Each row was made from one walk, in order. Every step used is in the known rows, and no mark comes twice. Write each row's walk.
Known rows:
g > s > n: [ -3   7   7  -3  -1  -4  -6  -9   8   2  -1   6   5   7 -16  -2 -17  -8
   1   7   1 -13  -2  -8 -12   0  -1 -16  -2   6   1   1]
t > b > s > a > g > n: [ -4  37   9   3   3   3 -16  -1  -2 -14  -3  -6   7  -7 -45   5   0  14
   2 -11   4  24   1   5 -58   5 -14  17  -3  19 -15   4]
n > b > t > g > s: [ -2   2   2   1   4  -2 -22 -11 -12 -21 -17   1   6  -6 -21   9   4   1
  29   4   3  -5 -13  -2 -16  -8   2  43  -3   6 -18   3]
e > c > g > b > s: [ -3  52   2  -5   4  -7 -24  -3 -22   5 -12  -4  10  -1  -4   7   2  12
   6   0   4   3  37  12 -15  -6  15   3   2  -2  -3   0]
g > n > s: [ -3 -52   7  -4  -6  -3  -3  -6   0   6   1  -4   1   2 -33   5  -3   5
  -7   8   2  -3  -1 -12  -7   5  -1  -8  -1  14  -4   3]
e > c > g > n > b > s: [ -4  56   5 -11   0  -9 -24  -7 -22  22 -10   4   9   0 -33   9  -3  19
   5   6   4  11  39   9   6   0  14  26   0  11 -25   4]
b > s: [ -2  55   2  -1  -1  -2  -7  -4   9 -10  -3   0   2  -1  -7   1   1   3
  -1  -3   3  -9  -4   2   9  -2  -4  -3   1  -1   2   0]
b > s > t > a: [ -1  52  -2  25  -8   1  28  -6   5 -16 -12   3   3 -22  -9   0   2   1
 -12  -7   2 -42  -6  -3  -5  -5  -6   5   1   4   3   5]
j > c > g > n: [ -2  12  15 -13  -1 -13  -6  -3   1   9  -3   7   5   1 -35   5  -6  15
  10  12   2 -14  11  13  -6 -10  12 -13  -1  10  -7  -3]
c > g: [  0  22   2   0  -2  -3  -9   4   3  -3  -2   0   2   0 -10   0   0   8
   4   1   0  20  10   9   4   0  11  -2  -2  -3  -1   0]
c > g > n > s > t > a: [ -1 -34   4  22 -16  -4  20  -6  -1  -2 -11   0   4 -19 -46   4  -1  12
 -16   4   0 -16   7  -8 -17   2   8  -1  -2  16  -6   6]
n > s: [ -1 -41   1   2  -4  -2  -6  -3   6  -4   0  -6  -2  -3   5   2   6  -2
 -11   1   1  -3  -1 -13  -7   0  -2  -2   0   2   1  -1]
g > b > t > a: [  1  10  -2  -2   5   7  36  -4 -32  -4  -9  -4   2   3 -13   6   3   3
  38  -6   1 -28  -8  -5 -36  -1   7  12  -2   1  -1   8]
j > c > v: [ -4   3  11   7   6 -15   4  -8   3  -6   0  -2   2  -7  11   2   5   5
   2  -3  -2 -17  13   8 -10 -18   4  -9   0  14  -5 -12]
t > g > n > b > s > a: [ -3 -15   9   2   4   2  -5  -3 -26 -21 -11  -2   5 -14 -50   8   3  20
  -5   8   5  37   1   0 -18   0  -3  36  -4  20 -26   7]
b > t: [  0  20   0 -10   4  -1  -1  -5   8   5  -4  -2   1   1 -10   2  -1   0
  30  -1   0  -1 -10   4  12  -4  -1   1   1  -6   1   5]
g > n > b > s: [ -4  41   6  -8  -1  -2  -9 -10 -25  10  -4   3   2   2 -33   6  -2  10
  -3   1   5  -4  -5  -4  10   6   1  32  -2  13 -19   4]
b > t > a > g > n: [ -1  31   4  -6  -3   2  21  -5  -6  -6  -2   0   6   2 -56   8  -8  14
  37   2  -1 -31  -6   3  -7   2 -12   6  -3  13 -11  10]
s > t > a > g > b: [  2  -7  -1  28  -4   4  11  -3 -42  -3 -11  -1   5 -22   1   4   4   3
 -14 -15   1 -45  -4  -5 -24  -2  -9  30  -4   7   0   0]
j > c > g: [  0  20  11  -7   2 -13  -9   2   5  -2  -3   5   2  -3   3   2   3   8
   8   2   2 -15  12  11  -6 -16  11  -8   0  -2  -1  -8]
t > b > s > g: [ -1  66   3   9   1  -2 -22  -5   9 -23 -16  -8   5 -13 -10   2   5   6
   2 -16   5   2  -2   7 -58  -3 -10  12   0   4 -14  -2]
s > a: [  1 -19   1   1   4   4  15   4   1  -1  -3  -1   0  -9  -1  -2   6   1
  -6  -1   0  39   4  -4 -10   0  -1   5  -1   1  -1   3]
t > b > s > g > n: [ -3  57   8   4  -1  -4 -19 -10   4 -13 -16  -6   8  -8 -48   6  -5  13
   4  -8   5   2  -2   9 -57   2  -9   6  -1  17 -19   2]
c > g > n: [ -2  10   6  -6  -5  -4  -7  -1  -1   8  -1   1   4   4 -47   3  -9  15
   6   9   0  21   9  10   5   5  12  -5  -3   9  -9   3]
g > n: [ -2  -9   5  -5  -3  -1   3  -5  -5  11  -1   2   2   4 -38   3  -9   8
   3   9   0   0   0   1   1   5   1  -6  -1  12  -6   5]
s > b: [ -1 -26   2  -1   6   3  -7   0 -35   4  -3   0   1  -2   0  -1   3  -3
  -1  -6   2   9  -2  -3 -13   1   4  13  -1   1  -8  -3]
e > c > g > s: [ -3  38   1   0  -3  -8 -18  -5  14   3 -11   7  10  -1  -7   5  -1   0
   6   7   1   6  41   6 -14  -6  14  -3   2   3  -4  -3]
t > a > g > n > b: [ -1   7   3   2  -5   5  17  -1 -44   1   2   5   3   0 -34   8  -2  14
   2  -4   2 -24   3  -8 -19   9  -7  45  -7  21 -28   5]
g > b: [  0 -17   1   0   4   3  -2  -2 -34   7  -3  -4   0   2   4   3   2   0
   0  -4   2  -4  -3  -4 -20   1   6  11  -2   1   2  -1]
b > s > a: [ -2  35   3   0   3   2   7   0   9 -11  -5  -1   2 -10  -8   1   6   4
  -7  -2   3  31   1  -3  -1  -3  -5   2   1   1   1   3]

Which walk is each row?
[ -3 -88   9  -5   3  -1   0  -6   8 -22 -13 -12   6 -13 -63   9   2  15
  21  16   1  37  -6  -3 -22  -5  -6  -1  -2  16  -9  13] | b > t > g > n > s > a
[  0  10  -1  29  -4  -1 -17 -10   8  -5 -16   1   4 -19  -1   2   2 -14
 -11 -14   2 -23  -8  -3 -63  -1   2  20   0   9   0  -4] | g > s > t > b
[ -3  21   7  -7   5  -2 -12  -7 -27   6  -3  -5   5   7 -12   0 -14   4
   2   0   5 -18  -5  -2 -12   1  -1 -12  -2   0   3   3] | g > b > s > n
[ -1  25   2  30  -6  -1 -37  -9   6  -8 -13   0   7 -22  -1   3   2 -10
 -14 -20   2 -29  -9   0 -55  -2 -11  29  -2   9  -2  -7] | a > g > s > t > b
[ -3 -53   7  -8   7   0 -14  -7 -32 -12 -12  -7   7  -3 -65   8  -7  14
  36  10   2   9 -12  13 -16  -3   1   9  -2  13 -16   7] | s > b > t > g > n
[ -4 -43  10 -13   1  -3 -34 -11 -29  13  -4  -8   6  -1 -44   8  -1   7
  20  -4   3  -3 -14  -7   2   1 -11  15  -2   9 -13   4] | a > g > n > s > b > t
[  0  25  -3  -6   5   0  22  -2 -29   4 -15  -4   9   1 -14   9   2  12
  45   0   0 -12  35   8 -39  -6  20   7   0   0  -7   8] | e > c > g > b > t > a
[ -1 -16   8  -3   0   2  -4   1  -8   6   0   0   5  -8 -41   4  -4  13
  -6   3   0  32   5   0  -1   4 -13  10  -4  14 -10   5] | s > a > g > n
[ -1  33   2   7   6   5   3   3   7 -20  -5  -6   2  -8  -7   1   9   3
   2 -15   4  29   2   0 -67   0  -1  12   0   6  -6   3] | t > b > s > a
[ -1   4   8  -2  -4  -4  -7  -8  -3   6 -13   0   6  -9 -43   5  -8  11
  -2   7   1  13   2   4  -1   2  -9  -3  -2  12 -15   3] | s > g > n
[ -3  38   9 -13   3  -4 -36 -13 -17  16  -4   5   8   4 -15   2 -12  -2
  26  -3   3 -20 -12  -7  10  -1 -11  33  -5   2 -15   3] | a > g > s > n > b > t
[  1  42  -1  -1  -1   4  18  -1  -2 -15  -2   0   4  -2 -17   4   0   7
  36  -7  -1 -31  -6   1  -7  -4 -13  11  -2   1  -4   7] | b > t > a > g
[  0   3   0   9   0   7  18   2 -44 -15  -1  -2   4  -1  -2   5   4   8
   4 -12   1 -31   2  -7 -39   2  -5  21  -6   8  -5   1] | t > a > g > b
[ -1  66   6   1   0  -4 -23  -8 -18  -2 -16   0   3 -16   2   4   8   7
 -11 -10   6   6  -2  -3  10  -3  -9  40  -2   1 -21  -2] | n > b > s > g
[  0  30   5  -6  -1   1  25 -12 -30   5 -18   2   5  -9 -46  10  -1  13
  32  -1   2  -7  -4  -5 -16   2  -4  38  -4  14 -31  10] | s > g > n > b > t > a
[  0  28  -3  -2   1   4  39  -3   2 -12  -5   0   1   1 -16   3   0   3
  38  -2  -1 -24  -6  -2 -16  -3   0   2   0   0  -3   9] | b > t > a
[ -3  -3   3   1   2   1 -11  -7 -24  -1  -7   5   4   0  -5   1   3 -11
  -2  -5   4   0  -5 -11 -24   0   5  17  -1   6  -7  -4] | g > s > b
[ -4 -37   6  -7  -6 -11 -17  -5   4  16  -7  -4   8  -1 -35   8  -4  14
   0  14   1  12  43   2 -10  -1  12 -14   1  13 -11   3] | e > c > g > n > s
[ -3  36   4   3  -5  -2 -24  -5   7  -9  -4   5   5  -2  -7   4   0  -4
  -4  -5   2 -16  -3  -5  -2  -1 -11  13  -2   6  -2  -4] | a > g > s
[  1  -2   4   3   3   0 -12  -6 -32   2 -16  -5   4 -12   0   3   4   4
  -5  -5   3   9  -1  -1 -19  -2  -3  15  -3   1  -8  -3] | s > g > b
[  2  -3  -4  26  -7   2  35  -2  -5  -6 -10   3   1 -21  -2  -1   2  -2
 -12  -5  -1 -32  -2  -5 -13  -2  -2   9   0   5   2   3] | s > t > a
[ -3 -69   8  -6  -2  -6 -14  -9   9 -21 -10 -12   5  -4 -61  10  -4  14
  27  17   1  -3 -10   2 -11  -4  -5  -7  -2  14  -9   9] | b > t > g > n > s
[ -2  50   5   0   2   0 -29  -5 -28  -8  -3  -5   5  -1  -3   6   3   8
  -5 -12   5 -20  -7   2  -3  -1 -11  18  -2   0   1  -2] | a > g > b > s
[  0 -53  -1  28  -5  -2 -19  -6   4  -3 -11 -10   0 -22  10   0   9  -7
 -20 -14   2 -18  -6  -8 -59  -1  -2  14   2   6   0  -3] | n > s > t > b
[ -1  -3   0  -4   4  -5 -17   1 -31  17 -10  -3   9  -1   3   6   1  10
   7   1   2  11  40  10 -23  -4  19   5   0  -1  -4  -1] | e > c > g > b
[ -2   7   5 -17   4  -1  -5 -11 -27  26  -6   1   2   4 -35   8  -4   7
  30   4   3   3 -11  -1  13   4   4  34  -2   7 -19   9] | g > n > b > t
[ -1  16   1  -1   4   5  11   0 -37 -11  -4  -1   5  -3 -17   3   4   6
  34 -14   1 -22  -8  -1 -19  -2  -9  24  -2   2 -13   4] | s > b > t > a > g
[ -3  44  12  -4  -2 -13 -13  -5  15  -8  -9  11   6  -2  -3   5   3   0
   7   4   3 -23  10   4 -17 -16  13  -6   0   3  -1  -9] | j > c > g > s
[ -1  33  10  22  -3 -12 -26  -8  13  -7 -19   7   7 -22   2   3   6  -6
  -3 -11   4 -39   3   8 -68 -17  13  13   1   7  -1 -12] | j > c > g > s > t > b
